Each row was made from one small tree. The marks that hang from a mark follow it in brackets, in the order of their numbers. Every link used is in the known rows. Write each row's tree.
Known rows:
Q33[Q343 Q828 Q978]: [ 1.57 -1.95 -4.14 -1.86  1.14 -4.04  2.45  6.43 -6.40  2.15 -1.71  1.89
 -1.17  4.59  2.14 -6.53 -4.66  3.81 -3.27  3.93 -4.72  3.72 -4.48]
Q828[Q534]: [-0.72  1.93 -0.56  0.50 -0.94 -1.01 -0.90 -1.71  0.70  0.34 -1.26  2.93
 -0.84 -3.40  0.26 -0.35 -0.69 -1.74  0.55 -0.09  3.77 -0.79  1.29]
Q534[Q343[Q508] Q978[Q33]]: [ 0.49  1.10 -0.46  2.62  2.68 -0.29  1.15  3.79  1.71  4.97 -4.12 -0.76
  0.82  2.79 -1.82  1.92 -0.36  0.97 -0.16 -3.49  0.24  1.16  0.99]
Q978[Q33 Q534[Q343[Q508]]]: [ 1.45  1.53 -0.53 -0.24 -0.21  1.82 -1.51  1.23  2.11  3.90 -2.47  3.18
 -0.86  1.00 -2.26  0.66 -1.32 -1.04  1.91  0.82 -0.63  0.11  1.66]
Q343[Q508 Q534[Q33 Q978]]: [-0.32  4.39  2.01  1.44  0.73 -4.39 -0.57  1.38  0.00  1.78 -4.51 -1.83
  0.39 -0.56 -3.23  1.35 -4.73  0.27 -0.75 -1.83  1.16 -1.92  0.56]
Q534[Q343[Q508 Q978[Q33[Q828]]]]: [ 0.38  0.33 -1.19  2.19  1.68  0.65  3.08  6.74  1.49  2.25 -2.43  0.13
 -0.85  1.35 -2.64 -1.73 -0.70  1.11  1.13  2.36 -0.20  0.47 -0.65]
Q534[Q33 Q343[Q508] Q978]: [ 2.25  3.03  0.63  3.01  2.95 -1.86  3.63  4.13 -0.56  6.54 -4.82 -4.70
  1.27 -0.97 -2.94  2.97 -0.58  0.07 -3.20 -5.63  1.32  1.48  1.21]
Q978[Q534[Q343]]: [ 1.42  3.08 -0.80  0.37 -0.13  0.66  0.58 -0.96  0.64  2.87 -0.09  1.98
 -1.22 -0.47 -1.92 -0.75 -0.81 -2.62 -0.79 -2.45  3.27  0.60  0.73]
Q978[Q33[Q534[Q343]]]: [-0.22 -0.98 -1.26  0.46 -0.69  1.54 -2.11  0.50  0.58  2.07 -0.03  1.85
 -0.98 -0.28  1.46  2.02  1.14  0.83  3.46  4.39 -0.03  1.08  3.26]
Q828[Q33 Q508 Q534[Q343] Q978]: [ 2.15  0.35  0.01  1.26 -0.06 -1.06  0.62  2.37 -0.50  2.28 -6.91  3.46
 -3.91 -1.60 -0.18 -1.91 -1.71  0.90 -0.88  1.62 -0.24  0.70  6.80]
Q828[Q534 Q978]: [-0.60  1.82  1.09  1.20 -1.70 -2.53  0.79 -1.24  0.97  0.57 -2.34  3.02
 -3.03 -2.11  0.47 -1.65 -3.30 -1.95  0.31 -0.20  3.95 -1.19  2.41]
Q828[Q33[Q534 Q978] Q508]: [ 1.63 -1.87 -1.11 -1.09  0.25 -1.88 -1.46  3.39 -3.65 -0.61 -4.25  4.04
 -1.53 -0.43  1.94 -1.41 -2.62  3.60 -1.59  4.62 -5.97  1.27  3.51]
Q828[Q33 Q534[Q343]]: [ 0.18  0.47 -1.90  1.54  0.28  1.38 -1.95  0.46 -1.00  3.52 -2.64  2.79
 -1.63 -3.96 -1.02 -0.34  1.98 -0.15  1.75  1.25  2.64  0.35  3.39]
Q33[Q534 Q978]: [-0.86  0.19 -1.29  0.22 -1.31 -2.94  0.32  0.83 -2.59 -0.79  0.81  3.71
 -1.53 -1.13  3.02 -2.11 -3.87  0.61 -0.94  3.25 -0.21  1.33  0.22]
Q33[Q343[Q508 Q534 Q978]]: [ 0.56  2.08 -1.59  0.97 -0.07 -3.77  1.66  4.45 -0.96 -2.05 -3.82  0.68
 -1.35  2.84 -2.14 -3.80 -4.79  1.76 -0.67  4.49 -1.99 -1.03 -3.36]
Q978[Q33[Q343 Q534 Q828]]: [ 0.58 -2.65 -3.38 -1.64  0.00 -0.86 -2.14  3.04 -2.81  1.78 -1.30  3.12
 -1.13  1.89  2.58 -0.45 -1.03  3.58  2.36  7.25 -2.98  1.77 -0.09]
Q534[Q33[Q978]]: [ 1.50  0.64  0.85 -0.29 -0.08 -1.91  1.67  2.11 -3.11  3.50 -1.35 -2.85
  0.12 -1.99  0.10  0.32 -1.93 -0.27 -1.58  0.04 -2.32  1.37  0.79]
Q534[Q33[Q828] Q343[Q508] Q978]: [ 2.11  2.09 -0.41  2.13  3.88 -2.57  3.91  5.95 -2.01  7.64 -4.71 -4.05
  1.14 -0.39 -2.70  1.57 -1.17  1.32 -3.18 -4.79  1.51  2.03  0.04]
Q33[Q343[Q508] Q828]: [ 2.11 -1.53 -3.27 -1.46  1.75 -2.47  1.68  6.57 -3.16  0.03 -3.96  1.81
  0.05  3.47 -0.35 -4.27 -3.28  4.84 -2.74  4.20 -4.29  1.50 -4.55]
Q343[Q534 Q978[Q33[Q828]]]: [-2.52  1.87 -0.41  0.59 -0.30 -2.81 -1.02  2.62 -0.44  1.69  0.30  0.73
 -2.50  1.62 -1.44 -1.92 -3.21 -0.46  5.05  4.47  1.94 -2.13 -0.26]
Q534[Q33 Q343]: [ 2.35  1.54 -0.17  1.80  0.78  1.36  2.92  1.99 -1.13  5.50 -1.02 -5.01
 -0.06 -2.61 -1.51  1.77  2.38 -0.97 -0.94 -0.95  1.60  2.61  2.96]
Q534[Q33[Q343[Q978] Q828]]: [ 2.30 -0.12 -1.56 -0.72  1.24 -3.04  2.93  5.34 -4.63  3.75 -2.47 -2.87
 -0.38 -0.53 -0.72 -1.11 -1.76  1.74 -1.50  2.80 -2.32  1.25 -2.19]
Q534[Q978[Q33]]: [-0.62  0.13  0.24  0.37  1.54 -1.87 -1.30  0.46 -0.10  3.83 -2.02 -0.20
  0.78  2.38  0.20  2.84 -0.86  0.24  0.99 -3.47 -0.44 -0.15  0.44]
Q534[Q343[Q508] Q978]: [ 0.59  2.25 -0.39  3.11  2.81 -1.29  2.87  3.20  1.19  3.54 -3.65 -1.18
  0.84  1.91 -2.23  0.69 -0.77  0.47 -2.45 -5.49  2.16  0.94 -0.20]
Q828[Q33[Q343[Q508]] Q534 Q978]: [ 1.24 -0.51 -0.74  0.81 -0.67 -2.55 -0.84  2.84 -1.72  0.89 -6.85  4.50
 -3.11 -0.95 -0.74 -2.87 -3.88  1.87 -0.03  3.83 -2.11 -1.10  1.46]
Q343[Q508 Q534[Q978[Q33]]]: [-1.53  3.11  1.21  1.19  0.50 -3.29 -2.29  1.26  1.55  0.60 -4.00  0.90
  0.09  2.09 -2.38  0.59 -4.53  0.88  1.33 -0.44  0.29 -2.23  0.37]
Q828[Q33 Q508]: [ 2.11 -1.92 -0.16 -1.33  1.12  0.11 -1.62  2.76 -1.86 -0.07 -4.82  1.34
 -0.45  0.47 -0.15  0.03  0.12  3.19 -0.97  2.38 -5.74  0.33  3.28]

Write each row's tree:
[ 0.97  2.73  0.80  0.32  0.91 -3.39  2.83  6.04  0.35  0.28 -4.20  2.09
 -0.61 -1.25 -4.34 -1.98 -5.93 -0.39 -1.02  1.13 -1.20 -3.16 -3.75] : Q343[Q508 Q978[Q534[Q33[Q828]]]]
[ 0.57  0.01 -1.86 -1.77  0.75 -4.17  1.43  4.45 -3.64  1.60 -2.98  4.45
 -1.53  0.51  2.17 -5.14 -5.09  1.70 -2.81  1.75 -1.43  2.16 -0.05] : Q33[Q828[Q508 Q534] Q978]
[ 2.11  2.39  1.79  1.00 -0.70 -1.49  2.77  1.33  0.53  3.05 -2.90  0.21
 -2.48 -0.40 -1.97 -0.99 -3.83 -1.74 -1.53 -1.55  1.09 -0.23  1.80] : Q828[Q978[Q534[Q33 Q343[Q508]]]]
[ 1.70  0.82 -3.08 -1.43  1.79 -5.27  0.75  3.95 -4.46  1.45 -4.12  0.74
 -1.16  4.87  0.79 -3.73 -4.05  3.82 -2.91  1.82 -1.73  2.10 -1.39] : Q33[Q343[Q534[Q978]] Q828[Q508]]
[ 1.20 -1.17 -3.72 -0.85  1.71 -3.45  3.03  6.52 -4.34  1.08 -1.75  1.03
 -1.24  3.39 -0.08 -4.72 -2.80  3.02 -1.18  4.20 -2.14  1.16 -5.06] : Q33[Q343[Q978] Q828]
[ 1.20  2.55 -0.63  0.72 -0.41 -2.86  1.14  1.73 -1.04  1.42 -4.32  0.86
 -0.68 -4.09 -1.05 -0.40 -2.40 -0.84 -0.88  1.65  1.24 -0.73  0.01] : Q828[Q534[Q33[Q343[Q508 Q978]]]]
[ 0.53 -1.34 -2.26 -1.53  0.41 -1.12 -2.23  4.28 -1.64  1.95 -3.08  1.72
 -0.65  3.82 -0.09 -1.67 -2.35  3.68  2.30  6.12 -4.09  0.78 -0.87] : Q978[Q33[Q343[Q508 Q534] Q828]]
[-1.14  2.05 -0.40  0.77  0.16 -2.34 -1.81 -1.32  0.58  2.99 -2.66  2.81
 -0.30 -1.62  0.36  1.61 -1.34 -1.53  1.21 -2.47  3.43 -0.91  1.58] : Q828[Q534[Q978[Q33]]]
[ 1.05 -0.62 -1.16  0.63 -0.95 -2.35 -1.04  1.34 -2.62  1.84 -5.22  3.91
 -3.48 -1.01  0.17 -2.56 -2.74  1.05  0.47  3.29 -0.89 -0.53  2.14] : Q828[Q33[Q343] Q534 Q978]
[ 1.03 -2.90 -2.71 -1.93  0.65 -0.15 -1.55  3.82 -2.43  2.93 -1.87  1.23
 -0.43  3.67  1.17 -0.92 -0.46  3.32  1.97  5.16 -4.39  1.74 -0.93] : Q978[Q33[Q343 Q828]]
[-0.05 -0.81 -1.74  1.39  1.26 -0.20 -1.95  1.12 -2.46  2.74 -1.58  1.79
 -0.86 -1.59  0.12  1.31  1.11  1.78  1.00  0.84  0.46  0.41  2.29] : Q828[Q33[Q534[Q343 Q978]]]
[ 0.48  0.47 -1.16  1.91  3.30 -0.78  1.33  5.10  0.58  5.80 -3.96 -0.28
  0.65  3.19 -1.67  0.97 -0.74  1.85 -0.24 -2.94  0.41  1.49  0.16] : Q534[Q343[Q508] Q978[Q33[Q828]]]
[ 2.45  0.71 -0.50  0.16  0.47 -2.31  2.68  3.41 -3.22  2.58 -2.70 -3.60
 -0.23 -1.06 -0.96  0.31 -1.19  0.38 -1.40  1.97 -2.50  0.65 -1.03] : Q534[Q33[Q343[Q978]]]
[ 0.52  0.73 -0.79  2.56  1.15  1.01  2.96  5.74  2.19  1.74 -2.56 -0.22
 -0.76  1.00 -2.75 -1.10 -0.46  0.43  1.18  2.00 -0.31  0.16 -0.05] : Q534[Q343[Q508 Q978[Q33]]]
[ 2.17 -0.27 -2.31 -2.71  0.28 -1.11 -2.06  3.57 -1.39  3.12 -3.71  4.84
 -0.82  3.12 -1.08 -1.67 -3.92  1.83  0.86  3.84 -3.97  0.24 -2.07] : Q978[Q33[Q343[Q508] Q828] Q534]
[-0.70 -0.68 -1.05 -0.11  0.48 -2.14  0.72  4.72 -0.62  0.44 -1.29  2.49
 -1.66  0.64  0.34 -0.98 -2.40  1.18  2.60  5.16 -1.23 -1.09 -0.51] : Q343[Q978[Q33[Q534 Q828[Q508]]]]
[ 1.98  1.43 -0.62  2.00  2.39 -0.95  5.33  8.08 -1.43  4.99 -3.29 -3.33
 -0.41 -1.85 -3.51 -1.08 -1.11  0.98 -1.19  1.33  0.35  1.13 -0.70] : Q534[Q33[Q828] Q343[Q508 Q978]]
[ 0.53  2.96  0.64  0.44  0.02 -2.62  2.17  2.11 -0.59  1.73 -0.93  0.50
 -1.36 -1.75 -2.61 -0.70 -3.22 -2.68  0.16 -0.32  1.20 -2.13 -1.79] : Q343[Q978[Q534[Q33]]]
[ 3.47  0.24  0.87 -1.78 -0.99 -2.49  0.70  2.06  0.01  0.83 -5.94  3.10
 -3.05  4.03  0.56 -1.57 -5.27  0.79 -1.55  2.14 -4.97  0.60  3.21] : Q828[Q508 Q978[Q33[Q343] Q534]]
[-0.49  1.87 -1.62  2.44  0.71 -1.76  0.87 -0.34 -0.56  1.89 -0.11  1.37
 -0.69 -1.20  1.19  1.43 -0.20 -0.01 -0.63 -1.49  4.67  1.20  1.62] : Q33[Q534[Q343 Q978]]
[ 1.16 -2.07 -2.14 -0.12  1.04 -0.69 -0.60  4.07 -3.48  1.01 -2.96  0.91
 -0.99  1.03 -1.03 -1.62 -0.22  2.67  0.67  4.00 -4.45 -0.20 -1.37] : Q828[Q33[Q343[Q978]]]
[ 1.66  3.22 -0.50  0.52  0.10  0.39  0.88  0.50  1.41  1.90 -1.69  2.57
 -0.84 -0.29 -2.75 -1.12 -1.98 -1.78 -1.34 -1.95  1.98 -0.02 -0.02] : Q978[Q534[Q343[Q508]]]
[-0.11 -1.14 -1.80  1.34  0.49  0.60 -1.32  2.12 -2.14  1.41 -0.89  2.13
 -1.60 -2.24 -0.31  0.08  1.11  1.62  1.97  3.82 -0.01  0.00  1.93] : Q828[Q33[Q534[Q343[Q978]]]]
[ 2.24  2.46  0.56 -0.61 -0.66 -3.21  1.13  1.23 -1.37  1.33 -5.46  1.56
 -0.90 -3.77  0.87 -0.46 -3.12 -0.59 -2.94  0.45 -0.89  1.00  3.99] : Q828[Q508 Q534[Q33[Q978]]]
[ 0.79 -0.65 -2.99 -0.20 -0.27 -2.08 -1.94  2.26 -4.38  2.08 -4.18  4.44
 -1.83 -1.45  0.77 -3.17 -2.21  1.58 -0.18  3.65 -2.46  0.90  0.45] : Q828[Q33[Q343 Q978] Q534]
[ 1.82 -1.84  0.77 -0.32 -0.39 -2.13 -0.56  2.46 -1.94 -0.99 -5.24  3.41
 -3.21  0.00  1.41 -0.80 -3.08  3.19 -0.76  4.22 -4.28 -0.20  5.18] : Q828[Q33[Q534] Q508 Q978]
[ 1.08 -0.59 -4.42 -1.48  0.53 -4.69  1.92  5.21 -5.88  2.47 -2.60  4.03
 -1.79  2.24  2.28 -6.78 -5.14  2.60 -2.92  3.78 -2.09  3.13 -3.55] : Q33[Q343 Q828[Q534] Q978]
[ 1.41 -1.22 -2.22 -0.40  0.75 -0.92 -0.87  3.46 -3.45  1.39 -3.00  1.92
 -1.32  0.89 -1.46 -1.79 -1.00  1.89  0.51  3.43 -3.85 -0.46 -1.51] : Q828[Q33[Q343[Q978[Q534]]]]
[ 2.49 -0.17  1.03 -1.11  0.80 -2.50  2.29  3.60 -3.04  3.46 -3.19 -2.51
 -0.77 -1.12 -0.13  0.03 -2.12  1.38 -1.99  0.87 -1.97  1.12  1.90] : Q534[Q33[Q828[Q508 Q978]]]
[ 0.54  1.53 -0.70  2.99  1.36  0.31  4.11  5.36  1.90  0.81 -2.22 -0.46
 -0.72  0.45 -2.95 -1.91 -0.76  0.12 -0.42  0.70  1.04  0.16 -0.89] : Q534[Q343[Q508 Q978]]
[ 2.61  1.71  0.17  0.70  2.24 -4.52  2.12  3.49 -3.13  4.23 -5.77 -3.60
  1.51  0.51 -1.41  2.23 -2.76  1.35 -3.79 -3.35 -2.51  0.61 -1.53] : Q534[Q33[Q343[Q508]] Q978]
[-0.10 -0.94 -1.13  0.56 -0.49  1.40 -1.83  1.52  1.10  1.40 -1.11  2.28
 -0.65 -0.23  0.91  1.74  0.26  1.33  3.11  4.67 -0.89  0.69  2.66] : Q978[Q33[Q534[Q343[Q508]]]]
[ 2.47  0.86 -0.93 -0.12  3.18 -5.25  2.38  5.39 -4.50  5.38 -5.55 -2.91
  1.33  1.10 -1.14  0.92 -3.33  2.62 -3.89 -2.57 -2.37  1.15 -2.66] : Q534[Q33[Q343[Q508] Q828] Q978]
[ 2.53  0.49  2.01 -1.55 -1.09 -2.01  0.29  1.21  1.04  0.98 -5.02  3.21
 -2.88  2.79  0.31 -0.69 -4.87 -0.14 -0.73  1.03 -3.74 -0.29  4.18] : Q828[Q508 Q978[Q33 Q534]]
[ 0.88 -1.77 -2.70 -1.59  0.38 -0.85 -1.70  4.48 -1.28  2.08 -4.10  3.26
 -0.43  2.07  0.45 -1.41 -2.07  3.25  1.69  5.61 -3.73  0.79 -0.95] : Q978[Q33[Q343[Q508] Q828[Q534]]]
[ 2.93  2.90  1.46  1.46 -0.78 -2.51  3.68  1.61  0.38  2.98 -6.32  0.06
 -3.21 -2.89  0.01 -0.66 -2.72 -1.34 -2.75 -0.34  2.00  1.37  6.66] : Q828[Q508 Q534[Q33 Q343] Q978]
[ 1.91 -0.76  1.12 -0.01 -0.92 -1.30  1.14  2.26  0.93  0.26 -4.30  1.88
 -2.94  2.12  1.82 -0.24 -2.89  1.55 -0.24  3.47 -3.01  1.16  5.56] : Q828[Q508 Q978[Q33[Q534[Q343]]]]
[ 1.19  1.49 -1.55  0.12 -0.31 -2.57 -0.03  2.34 -1.03 -1.63 -3.77  0.59
 -0.63  2.75 -1.17 -2.72 -3.54  2.29 -1.26  3.66 -2.39  0.22 -1.89] : Q33[Q343[Q508 Q534]]
[-0.09 -0.39 -2.21  1.09  0.27 -1.85  2.14  2.70 -2.05  2.01  0.55  2.83
 -3.03 -0.54  1.87 -2.54 -1.92  1.72  0.03  3.36  4.04  1.92  1.43] : Q33[Q534[Q343] Q828[Q978]]
[ 2.66  0.90 -0.13  0.30  0.66 -2.53  2.91  4.91 -2.32  1.56 -4.34 -2.95
  0.22 -0.99 -1.88 -0.12 -2.41  1.19 -2.03  2.53 -3.72  0.16 -1.70] : Q534[Q33[Q343[Q508 Q978]]]
